Each row was made from one small tree. Brackets hold a mark, then the marks that hang from it, in the order of their numbers. Every link used is in the known rows. Write each row's tree.
Known rows:
{J472 J468}: [ 0.11  0.05 -0.05 -0.19 -0.04 -0.02 -0.12  0.12 -0.20  0.03 -0.07  0.10
 -0.12  0.14  0.02 -0.16  0.03 -0.11  0.24 -0.08 -0.15  0.04]
{J468 {J203 J393} J472}: [ 0.30  0.13 -0.03  0.01  0.16  0.01  0.07 -0.03 -0.04 -0.06 -0.01 -0.04
 -0.21  0.16 -0.18 -0.09 -0.04 -0.09  0.18  0.15  0.06  0.12]
{J468 J472}: [ 0.16  0.13  0.08  0.02  0.04  0.03 -0.10  0.14 -0.06  0.06 -0.12 -0.03
 -0.20  0.09 -0.12 -0.12 -0.05 -0.06  0.12 -0.01 -0.01  0.08]
{J546 J339 {J468 {J203 J393 {J497 J556}} J472}}: [ 0.22  0.05 -0.04 -0.10  0.26  0.05 -0.09 -0.01 -0.21  0.03 -0.03 -0.21
 -0.28 -0.03 -0.30 -0.09 -0.01 -0.18  0.29  0.25 -0.15  0.17]
{J497 J203}: [ 0.12  0.00  0.09 -0.07  0.15 -0.06 -0.11 -0.03 -0.11 -0.01 -0.07  0.00
  0.03  0.04  0.08 -0.05 -0.02 -0.15  0.13  0.00  0.03 -0.01]
{J122 {J393 {J203 {J468 J472 J546} J497}}}: [-0.01  0.26 -0.09 -0.18 -0.01  0.04 -0.46  0.12 -0.03  0.03 -0.05 -0.05
 -0.40  0.08 -0.22 -0.14 -0.01 -0.16  0.08 -0.03 -0.11  0.24]
{J556 {J468 J472 {J546 J339}} {J497 {J203 {J393 J122}}}}: [-0.16  0.26 -0.05  0.03  0.17  0.06  0.11  0.09  0.10  0.14 -0.02  0.04
 -0.28  0.08  0.17  0.01  0.24 -0.09  0.24  0.16 -0.19  0.30]
{J203 J497}: [-0.08 -0.02  0.01 -0.21  0.05 -0.12 -0.32  0.04 -0.09  0.13 -0.09  0.08
 -0.19  0.05 -0.08 -0.14 -0.12 -0.09  0.21 -0.08 -0.08  0.11]
{J556 J497}: [-0.06 -0.02 -0.02 -0.17  0.05 -0.12 -0.04  0.07 -0.04  0.23  0.04  0.11
 -0.22  0.06 -0.05 -0.09  0.06 -0.04  0.24 -0.07 -0.07  0.17]
{J472 {J468 {J203 J393 J497} J546}}: [-0.09  0.11 -0.15 -0.34  0.13 -0.10 -0.10  0.11 -0.16  0.07  0.07  0.14
 -0.19  0.26 -0.02 -0.15 -0.01 -0.14  0.27  0.06 -0.14  0.11]
{J497 J203 J556}: [ 0.22 -0.09  0.06  0.03  0.23  0.00 -0.10 -0.20 -0.27  0.03 -0.07 -0.11
  0.06 -0.03  0.06 -0.02  0.02 -0.19  0.18 -0.07  0.04 -0.08]
{J122 {J393 {J203 J497}}}: [ 0.04  0.05 -0.12 -0.16  0.12  0.02 -0.46 -0.06 -0.02 -0.06 -0.01  0.02
 -0.20 -0.10 -0.25 -0.11 -0.04 -0.15  0.09 -0.04 -0.08  0.19]
{J393 J122 {J203 {J468 J472} J497}}: [ 0.04  0.21 -0.19 -0.20 -0.03  0.00 -0.71  0.01 -0.04  0.16 -0.11 -0.05
 -0.35 -0.09 -0.28 -0.20 -0.11 -0.18  0.06  0.13 -0.14  0.29]
{J339 J546}: [-0.24  0.00  0.09 -0.10  0.04  0.04  0.11  0.11 -0.02  0.09 -0.12  0.06
 -0.07 -0.03 -0.02 -0.04 -0.12  0.08  0.18 -0.07  0.02  0.02]
{J546 {J468 {J203 J393 J497}}}: [ 0.02  0.04 -0.16 -0.35  0.19 -0.12 -0.18  0.08 -0.06  0.02  0.07  0.01
 -0.22  0.09 -0.12 -0.07 -0.01 -0.07  0.29  0.13 -0.11  0.23]
{J472 {J468 {J203 {J497 J556}} {J546 J339}}}: [-0.08  0.00  0.03 -0.18  0.18  0.01 -0.22  0.04 -0.34  0.12  0.04 -0.02
 -0.24  0.04 -0.15 -0.18 -0.01 -0.22  0.20  0.13 -0.13 -0.06]
{J472 {J468 {J203 {J393 J122} {J497 J556}} {J546 J339}}}: [-0.09  0.09 -0.14 -0.19  0.20  0.13 -0.15 -0.08 -0.19  0.03  0.02  0.02
 -0.12 -0.02 -0.03 -0.18  0.02 -0.18  0.29  0.14 -0.26  0.05]
{J556 {J468 J203}}: [ 0.06  0.01 -0.05 -0.06  0.11 -0.11 -0.16  0.00 -0.12 -0.03  0.08  0.06
 -0.40  0.14 -0.05 -0.02  0.06 -0.05  0.22  0.09  0.14  0.13]
{J472 {J468 J203}}: [ 0.17  0.04 -0.08 -0.20  0.04 -0.06 -0.18  0.08 -0.22 -0.01  0.06  0.06
 -0.17  0.10 -0.07 -0.15  0.00 -0.14  0.15  0.11 -0.03  0.02]
{J203 {J468 J472 J546}}: [-0.01  0.21  0.09 -0.10 -0.09 -0.02 -0.06  0.22 -0.09  0.11 -0.09 -0.01
 -0.34  0.26 -0.01 -0.13  0.00 -0.03  0.20 -0.07 -0.07  0.08]
{J122 {J393 {J203 {J468 J472 {J546 J339}} {J497 J556}}}}: [ 0.08  0.16  0.01  0.00  0.06  0.17 -0.34 -0.07 -0.18 -0.01 -0.09 -0.18
 -0.39 -0.04 -0.30 -0.15  0.03 -0.24  0.14  0.01 -0.17  0.15]
{J546 {J468 {J203 J497} J472}}: [ 0.05  0.15 -0.06 -0.27  0.15 -0.08 -0.47  0.30 -0.13  0.16  0.05 -0.12
 -0.35 -0.03 -0.28 -0.11 -0.08 -0.08  0.07  0.23 -0.04  0.19]

Which tree is each row?
[-0.13  0.03  0.20 -0.05  0.19  0.06  0.10  0.11 -0.03 -0.04  0.07  0.05
 -0.22  0.11 -0.14 -0.11 -0.03 -0.02  0.13  0.18  0.04 -0.04] => {J468 J203 {J546 J339}}
[-0.03  0.27  0.03 -0.03 -0.05  0.17  0.14  0.09  0.08 -0.06 -0.18  0.03
 -0.25  0.15  0.05 -0.15  0.03 -0.03  0.30  0.06 -0.27  0.17] => {J203 {J393 J122} {J468 J472 {J546 J339}}}
[ 0.15  0.03 -0.25  0.05  0.20  0.05 -0.09 -0.28 -0.13 -0.08  0.06 -0.01
 -0.27  0.00  0.05  0.01  0.14 -0.07  0.35  0.05  0.02  0.15] => {J497 {J556 {J468 {J203 {J393 J122}}}}}
[-0.19  0.27 -0.15 -0.22  0.00  0.03 -0.60  0.15  0.00  0.22 -0.05 -0.02
 -0.36  0.01 -0.23 -0.19 -0.07 -0.10  0.05  0.10 -0.13  0.24] => {J393 J122 {J203 {J468 J472 J546} J497}}
[-0.13  0.10  0.12 -0.14 -0.01  0.08  0.12  0.22 -0.13  0.02 -0.06  0.11
 -0.14  0.18  0.03 -0.18  0.06 -0.06  0.24  0.00 -0.21 -0.03] => {J472 {J468 {J546 J339}}}
[ 0.21  0.13 -0.20  0.08  0.14  0.06 -0.55 -0.13 -0.21  0.01 -0.05 -0.15
 -0.46 -0.08 -0.26 -0.03  0.11 -0.22  0.13 -0.06 -0.01  0.25] => {J122 {J393 {J203 {J497 {J556 {J468 J472}}}}}}
[ 0.15  0.19  0.04  0.08  0.13  0.20  0.08 -0.15 -0.13 -0.05 -0.17 -0.15
 -0.06  0.04  0.15 -0.08  0.07 -0.20  0.27  0.08 -0.21  0.05] => {J497 {J203 {J393 J122} {J468 J472 {J546 J339}}} J556}
[ 0.10  0.10 -0.15 -0.18 -0.09  0.01 -0.04 -0.12  0.02 -0.09 -0.12  0.12
 -0.15  0.10  0.16 -0.13  0.02 -0.05  0.38 -0.08 -0.22  0.21] => {J203 {J393 J122} J468}
[ 0.20  0.13 -0.20 -0.10 -0.01  0.02 -0.36 -0.20 -0.17  0.11 -0.19 -0.09
 -0.25 -0.01 -0.02 -0.15 -0.04 -0.18  0.34 -0.07 -0.26  0.23] => {J203 {J393 J122} {J468 J472} {J497 J556}}
[-0.03  0.12  0.16  0.21  0.11  0.13  0.09  0.08 -0.21  0.07 -0.10 -0.10
 -0.42  0.15 -0.07 -0.05  0.15 -0.05  0.25 -0.01  0.00  0.03] => {J497 {J556 {J468 J472 {J546 J339}}}}
[ 0.16  0.04 -0.32 -0.22  0.16  0.02 -0.37 -0.20 -0.26  0.04  0.01  0.00
 -0.10 -0.08 -0.03 -0.17  0.00 -0.22  0.28  0.08 -0.20  0.12] => {J472 {J468 {J203 {J393 J122} {J497 J556}}}}
[ 0.16  0.22  0.03 -0.08  0.06 -0.04  0.13  0.03 -0.08  0.01 -0.11 -0.04
 -0.13  0.32  0.18 -0.05  0.05 -0.15  0.25 -0.02 -0.08  0.10] => {J497 {J203 J393 {J468 J472 J546}}}
[-0.13  0.08 -0.16 -0.02  0.19  0.05 -0.39 -0.09 -0.17  0.03  0.06 -0.04
 -0.39  0.01 -0.13  0.00  0.16 -0.12  0.22 -0.15 -0.02  0.18] => {J122 {J393 {J203 {J497 {J556 {J468 J546}}}}}}
[ 0.17  0.16 -0.02 -0.15  0.13  0.01 -0.20  0.30 -0.10  0.03  0.07 -0.13
 -0.28  0.02 -0.22 -0.07  0.01 -0.02  0.08  0.24  0.03  0.13] => {J546 {J468 J203 J472}}
[-0.14  0.06 -0.18 -0.20  0.14  0.04 -0.60 -0.03  0.02  0.13 -0.03  0.05
 -0.14 -0.18 -0.24 -0.15 -0.11 -0.11  0.06  0.09 -0.08  0.19] => {J393 J122 {J203 J497}}
[-0.05  0.02  0.04  0.06  0.22 -0.03 -0.04 -0.06 -0.27  0.08  0.01 -0.07
 -0.16  0.15  0.20  0.07  0.18 -0.10  0.25 -0.10  0.09 -0.02] => {J497 J203 {J556 {J468 J546}}}
[-0.02  0.18  0.21 -0.03 -0.08  0.06  0.06  0.20 -0.07  0.04 -0.14 -0.01
 -0.35  0.22 -0.07 -0.16 -0.01 -0.07  0.20  0.03 -0.13  0.06] => {J203 {J468 J472 {J546 J339}}}
[ 0.17  0.14  0.10 -0.08  0.14  0.09 -0.08  0.27 -0.08 -0.04  0.01 -0.13
 -0.31 -0.03 -0.27 -0.10  0.00 -0.05  0.09  0.34 -0.04  0.11] => {J546 J339 {J468 J203 J472}}
[ 0.15  0.22 -0.15 -0.08 -0.04  0.10 -0.43  0.00 -0.02  0.04 -0.09 -0.06
 -0.28 -0.05 -0.22 -0.17 -0.03 -0.12  0.07  0.13 -0.08  0.23] => {J393 J122 {J203 {J468 J472}}}
[-0.16  0.18  0.03 -0.15  0.04  0.10  0.04  0.40 -0.04  0.14 -0.13 -0.10
 -0.19 -0.06 -0.10 -0.03 -0.06  0.13  0.13  0.05 -0.06  0.13] => {J339 {J546 {J468 J472}}}
[-0.09  0.16  0.25  0.06  0.07  0.14  0.12  0.25  0.00  0.05 -0.11 -0.02
 -0.23  0.14 -0.13 -0.14  0.00 -0.01  0.12  0.07 -0.07  0.01] => {J468 J472 {J546 J339}}
[ 0.03  0.00 -0.19 -0.10  0.16  0.05 -0.25 -0.24 -0.11  0.08 -0.10  0.00
 -0.06 -0.08  0.01 -0.11 -0.04 -0.10  0.34 -0.12 -0.20  0.14] => {J203 {J393 J122} {J497 J556}}
[ 0.05  0.01  0.08 -0.18  0.15  0.04 -0.02  0.18 -0.08 -0.09  0.07 -0.04
 -0.23 -0.03 -0.18 -0.07  0.02 -0.04  0.19  0.27 -0.05  0.07] => {J546 J339 {J468 J203}}
[-0.22  0.19 -0.08  0.08  0.20  0.18 -0.46  0.01 -0.11  0.19 -0.06 -0.12
 -0.43 -0.10 -0.28 -0.10  0.06 -0.12  0.11  0.17 -0.09  0.19] => {J393 J122 {J203 {J497 {J556 {J468 J472 {J546 J339}}}}}}
